What can hang from each mark:
volun: gesi kanaze nifit toso
sipu: volun
tono: sipu
filez: volun
nifit: volun zupako
toso: volun
gesi: volun
zupako: nifit

Each row was made from one small tree. Brackets hold a mark, then the marks that hang from it, in alphabetical order. Every link used is in the known rows. Write each row's tree.
Known rows:
[volun toso]: -15.8; -4.1; -5.3; 27.6; -22.8; 8.0; -8.6; -1.0; -22.8; 18.6; 18.1; 0.0; -33.0; -5.5; 12.4; -7.1; -17.0; -6.6; -14.3
[toso [volun gesi]]: 24.0; -31.9; 9.6; 21.3; -7.9; 17.3; 35.6; -2.0; 9.6; -7.9; 17.4; -24.5; -11.9; -16.9; 13.4; -37.6; -1.1; 3.9; -18.1
[gesi [volun kanaze [nifit zupako] toso]]: 26.3; 22.0; 18.6; -16.2; -22.2; -3.8; -24.9; 8.2; -1.5; -15.0; 3.1; 5.4; 25.5; -4.1; -0.4; 18.2; -15.9; 0.2; 21.7
[toso [volun gesi kanaze nifit]]: 57.8; -17.6; 29.2; -32.6; 20.6; -5.8; 20.5; 24.0; 50.1; -8.4; -13.8; -29.7; 8.1; 10.6; -4.4; -7.6; 11.4; -12.7; -5.6
[volun nifit toso]: -1.6; 1.0; 9.9; 8.6; -8.2; 8.8; -24.9; 22.0; 11.0; 26.3; -1.0; 17.1; -17.6; -3.2; 0.6; -6.5; -16.3; -23.8; 1.3
[gesi [volun toso]]: -2.9; 7.3; -15.0; 33.7; -28.4; 15.8; -15.4; -10.4; -48.6; 5.5; 9.5; -8.3; -7.5; -32.4; 15.7; 6.7; -22.4; -1.0; -15.9
[filez [volun gesi toso]]: -3.3; 18.1; -21.7; 10.1; 5.3; 25.9; -56.9; -17.0; -38.1; -12.5; -23.1; -4.4; 2.5; -12.7; 14.9; -18.9; 14.1; 13.6; -25.3
[toso volun]: 8.0; -27.9; 15.9; 35.7; -37.5; 26.1; 59.2; -2.9; -2.4; 15.3; 45.8; -10.9; -36.2; -8.1; 12.9; -25.7; -19.9; -2.5; -13.6
[sipu [volun gesi [nifit zupako] toso]]: -1.9; 11.5; 11.9; 16.6; -2.0; 1.7; -34.1; -20.2; 23.5; -28.1; -4.2; 43.9; 26.0; -25.6; -11.6; -32.4; 9.2; -19.9; 11.4
[filez [volun gesi]]: -18.1; 3.4; -13.3; 0.9; -7.4; 29.4; 8.7; -22.9; -34.2; 3.7; -1.4; 4.0; -0.5; 3.4; 13.1; -24.0; 21.8; 32.7; -12.4
[tono [sipu volun]]: -49.0; -0.1; -41.5; 54.8; -0.7; 0.3; 60.1; -29.2; -45.9; 5.3; 42.6; 45.6; -17.2; -3.5; 23.7; -5.3; 1.5; 11.1; -19.5
[tono [sipu [volun kanaze toso]]]: -12.7; 19.6; -46.6; 33.5; 26.0; -21.2; -1.0; -18.9; -46.0; -19.3; 4.6; 13.3; -13.0; 4.0; 20.5; 32.8; 5.3; -5.9; -36.6
[filez [volun gesi kanaze nifit toso]]: 33.3; 30.6; -2.9; -44.5; 36.8; 6.5; -69.5; 10.9; 1.9; -13.2; -56.4; -11.2; 20.7; 13.6; -1.2; 17.8; 27.0; -0.1; -16.0
[volun gesi kanaze nifit toso]: 30.2; 7.3; 6.6; -41.5; 35.0; -21.9; -43.7; 29.0; 27.3; -5.3; -42.4; -19.2; 12.0; 13.9; -8.0; 11.9; 15.7; -15.6; -8.8
[zupako [nifit [volun kanaze toso]]]: -30.5; -28.6; 1.3; 3.8; -20.8; -13.4; 21.6; 12.3; 0.4; 25.1; 24.4; -36.4; -33.7; 12.9; -0.8; 30.0; -29.7; 6.8; 23.5
[filez [volun gesi [nifit zupako] toso]]: 9.0; 27.9; 11.3; -6.8; -2.0; 25.8; -67.4; -2.0; 1.9; -21.3; -16.7; 29.3; 30.7; -10.5; 6.0; -39.6; 12.2; 14.0; 18.5
[sipu [volun gesi kanaze nifit]]: 5.4; -1.2; 5.9; -30.0; 20.9; -13.2; 28.3; -11.1; 27.3; -4.9; -19.2; 15.3; 14.3; 15.3; -21.8; 20.9; 31.8; -14.6; -10.9
[gesi [volun [nifit zupako] toso]]: 9.3; 17.7; 16.1; 14.9; -34.4; 14.8; -25.9; 3.1; -7.4; -2.7; 17.2; 24.6; 20.3; -27.7; 3.7; -13.7; -28.5; -3.2; 27.6
[nifit [volun toso]]: -32.6; -14.0; -12.5; 23.8; -14.7; 10.4; 15.6; 14.1; -17.6; 54.6; 10.7; -25.8; -47.0; -3.8; -6.2; 22.4; -30.2; -6.2; 1.4
[zupako [nifit [volun gesi kanaze toso]]]: -13.5; -33.7; -4.6; -12.2; 8.9; -21.3; -0.8; 13.2; 12.8; 2.1; -4.6; -49.0; -5.7; 4.3; -1.7; 16.1; -10.3; 10.9; 20.5
[sipu volun]: -43.5; -11.7; -8.6; 40.4; -36.6; 17.8; 65.4; -39.9; -24.2; 17.3; 39.6; 34.9; -32.0; -4.3; -2.9; -2.3; -0.1; -5.4; -13.3
[gesi [volun nifit toso]]: 13.7; 13.2; -0.4; 14.8; -12.1; 15.9; -35.3; 12.3; -13.0; 15.2; -8.0; 7.2; 9.9; -29.5; 3.7; 8.0; -20.9; -18.5; -2.7
[gesi [volun kanaze nifit toso]]: 30.0; 19.6; 0.4; -18.2; 0.9; -2.8; -29.4; 17.8; -8.6; 5.6; -20.6; -14.5; 12.6; -5.7; -1.7; 41.9; -11.3; -17.0; -6.3

Which tree is each row?
-17.4; -25.3; -11.2; -35.5; 15.7; -14.5; 59.2; 13.0; 5.3; 36.6; -9.5; -53.9; -20.9; 29.3; -16.8; 38.7; 5.0; 18.6; 3.6 | [nifit [volun gesi kanaze]]
0.9; 7.7; -4.1; 12.0; 20.7; -0.2; -37.7; -11.1; 17.1; -8.0; -28.7; 27.1; 14.9; -24.8; -12.8; -9.8; 15.3; -33.2; -17.9 | [sipu [volun gesi nifit toso]]
-6.0; -6.6; 0.7; -22.8; 3.3; -16.0; 2.7; 10.1; 4.5; 2.2; -6.4; -45.0; -6.6; 13.3; -12.1; 19.8; -7.0; 18.7; 19.8 | [nifit [volun gesi kanaze toso] zupako]
26.9; 8.9; 21.5; -39.9; 15.9; -20.1; -38.9; 20.5; 34.0; -26.3; -18.3; -0.4; 24.9; 14.7; -6.7; -7.8; 7.3; -1.5; 19.9 | [volun gesi kanaze [nifit zupako] toso]
12.6; 12.8; 28.4; -21.0; -16.1; -10.8; -13.6; 18.6; 22.4; -2.9; 9.8; 14.6; -2.1; 22.7; -4.4; 3.3; -11.5; -6.6; 22.7 | [volun kanaze [nifit zupako] toso]
-1.6; 18.5; -51.2; 15.7; 57.1; -30.0; -22.4; -17.6; -33.5; -42.4; -23.2; -0.3; 14.7; -5.0; 19.4; 18.1; 24.0; -0.3; -42.6 | [tono [sipu [volun gesi kanaze toso]]]
-21.4; -16.3; -19.0; 5.9; 13.2; 2.3; -5.6; 16.0; -4.5; 32.8; -16.8; -43.3; -21.0; -13.7; -7.7; 9.0; -10.2; 0.1; -4.4 | [nifit [volun gesi toso]]
21.0; -18.7; 49.2; 18.7; -44.0; 23.8; 46.6; 11.6; 39.5; 5.6; 50.8; 23.7; -6.0; -4.4; 3.9; -48.1; -23.8; -3.4; 32.4 | [toso [volun [nifit zupako]]]
34.7; -21.0; 43.5; 4.0; -15.1; 16.4; 23.4; 12.6; 48.9; -15.9; 24.7; 10.1; 20.5; -11.8; 0.6; -62.9; -3.5; 1.2; 24.8 | [toso [volun gesi [nifit zupako]]]
-3.7; 18.1; -37.9; 27.2; 59.5; -11.7; -43.0; 1.9; -4.2; -22.3; -26.7; 36.9; 30.6; -26.2; 14.3; -13.8; 16.1; -18.1; -23.1 | [tono [sipu [volun gesi nifit toso]]]
2.9; 20.3; 21.1; -0.1; -19.1; -8.7; -7.1; -15.2; 18.1; -17.7; 9.7; 37.4; 1.1; 7.1; -17.6; 13.1; -1.4; -23.1; 12.4 | [sipu [volun kanaze [nifit zupako] toso]]
-0.9; -11.0; -16.5; -26.3; 27.8; -17.7; -4.0; 19.3; -0.2; 19.7; -33.7; -64.1; -20.7; 11.9; -13.6; 41.9; -1.5; 1.7; -9.8 | [nifit [volun gesi kanaze toso]]
-17.8; -20.9; 3.8; -32.7; -7.4; -14.4; 67.0; 3.8; 9.8; 17.5; 16.6; -34.2; -9.2; 30.1; -14.3; 16.2; -2.1; 37.8; 32.9 | [nifit [volun gesi kanaze] zupako]
-34.4; -38.3; -4.2; 20.3; -3.5; -2.7; -4.6; 9.3; 7.6; 12.9; 9.5; -25.5; -7.2; -20.5; 4.1; -19.3; -21.0; 8.6; 24.6 | [zupako [nifit [volun gesi toso]]]
-20.1; 11.7; -53.8; 47.3; 42.8; -10.4; -26.9; -21.8; -39.8; -33.0; -7.8; 20.0; 13.1; -27.7; 24.5; -16.6; 12.4; -1.9; -36.8 | [tono [sipu [volun gesi toso]]]
-37.9; -10.2; 4.4; 25.0; -38.1; 10.5; 23.7; 5.7; -11.1; 35.6; 34.3; -8.1; -34.5; -1.9; -5.2; 0.2; -37.1; 10.0; 29.0 | [nifit [volun toso] zupako]
18.8; 3.8; 8.6; -25.9; -10.9; -1.5; 33.7; 10.7; -2.8; 18.8; 1.0; -4.5; 8.6; 14.0; -3.9; 34.1; -4.6; 0.5; 7.0 | [gesi [volun kanaze nifit]]
16.4; 24.1; -18.6; -22.7; 21.6; 7.8; -51.4; -11.3; -33.6; -22.6; -38.3; -28.7; 2.0; 10.2; 9.0; 16.8; 25.0; 15.7; -29.1 | [filez [volun gesi kanaze toso]]
2.2; 1.9; 21.7; -26.0; 0.5; -13.7; 34.4; -19.5; 35.3; -24.4; 3.7; 33.1; 28.9; 17.4; -20.7; -4.4; 24.8; 1.2; 20.8 | [sipu [volun gesi kanaze [nifit zupako]]]
8.2; 2.2; 20.1; -4.5; 1.0; -0.9; -42.9; 16.2; 27.5; -12.9; -2.9; 23.1; 24.3; -10.0; 0.3; -41.0; -0.8; -3.8; 24.0 | [volun gesi [nifit zupako] toso]
-29.2; 5.7; -37.0; 21.0; 13.4; -18.8; 62.7; -24.9; -41.1; -5.7; 27.7; 24.7; -14.4; 22.3; 20.3; 28.2; 10.5; 13.1; -25.9 | [tono [sipu [volun kanaze]]]
0.4; -3.8; 33.4; -30.6; -28.0; -9.4; 45.4; 12.5; 25.9; 13.7; 34.4; 25.9; -3.8; 40.4; -8.7; 1.2; -5.6; 12.5; 37.5 | [volun kanaze [nifit zupako]]
-8.2; 8.3; -12.6; 15.8; -11.5; -7.9; 6.5; -29.9; -22.2; -7.9; 4.1; 0.9; -26.5; 4.5; -7.0; 37.1; 4.0; -22.6; -32.0 | [sipu [volun kanaze toso]]
13.7; -5.1; 28.5; -45.6; 2.9; -17.0; 26.4; 13.0; 39.3; -9.5; 5.1; 12.0; 24.0; 31.8; -9.3; -12.1; 14.7; 18.1; 31.9 | [volun gesi kanaze [nifit zupako]]
12.3; 25.9; -1.2; -10.1; 21.4; 23.4; -73.9; 7.0; -3.7; -2.8; -41.9; 10.6; 16.9; -11.9; 3.7; -18.5; 15.6; -0.6; -9.9 | [filez [volun gesi nifit toso]]
11.2; 0.7; 2.9; -9.4; 23.6; -3.0; -49.7; 24.2; 21.0; 6.1; -29.1; 3.4; 10.0; -11.8; -1.7; -16.7; 3.7; -19.1; -4.0 | [volun gesi nifit toso]
17.9; 13.2; -14.6; 2.6; -13.7; -2.6; -12.9; -5.9; -43.0; -2.9; -3.5; -30.4; -4.0; -6.2; 8.8; 40.5; -14.4; 1.2; -21.4 | [gesi [volun kanaze toso]]
-39.4; -27.3; 4.4; -0.4; -21.3; 3.6; 62.5; 1.6; 6.8; 27.6; 30.2; -12.2; -8.5; 6.5; -8.3; -19.1; -12.0; 35.5; 39.3 | [nifit [volun gesi] zupako]
-15.6; 13.7; 17.1; 32.7; -32.4; 11.3; -10.0; -21.2; 10.4; -5.3; 24.4; 59.4; 1.8; -16.8; -11.3; -16.8; -10.3; -24.6; 15.0 | [sipu [volun [nifit zupako] toso]]
-9.7; -6.5; -13.4; -6.5; 5.2; -12.5; 47.5; -34.8; -8.0; -13.5; -3.0; -1.5; -2.0; 12.0; -10.9; 19.3; 29.7; 3.6; -22.6 | [sipu [volun gesi kanaze]]
-2.2; 8.9; 1.9; -20.5; 8.5; 28.0; -8.9; 0.7; 1.1; 11.9; -19.2; 22.2; 17.5; 4.2; 1.4; -23.1; 24.0; 15.2; 3.4 | [filez [volun gesi nifit]]
41.8; -24.2; 12.1; -13.2; 6.7; -3.6; 38.0; 1.3; 13.2; -18.2; 3.1; -47.6; -6.4; 10.0; 6.1; -5.5; 7.8; 4.3; -21.1 | [toso [volun gesi kanaze]]
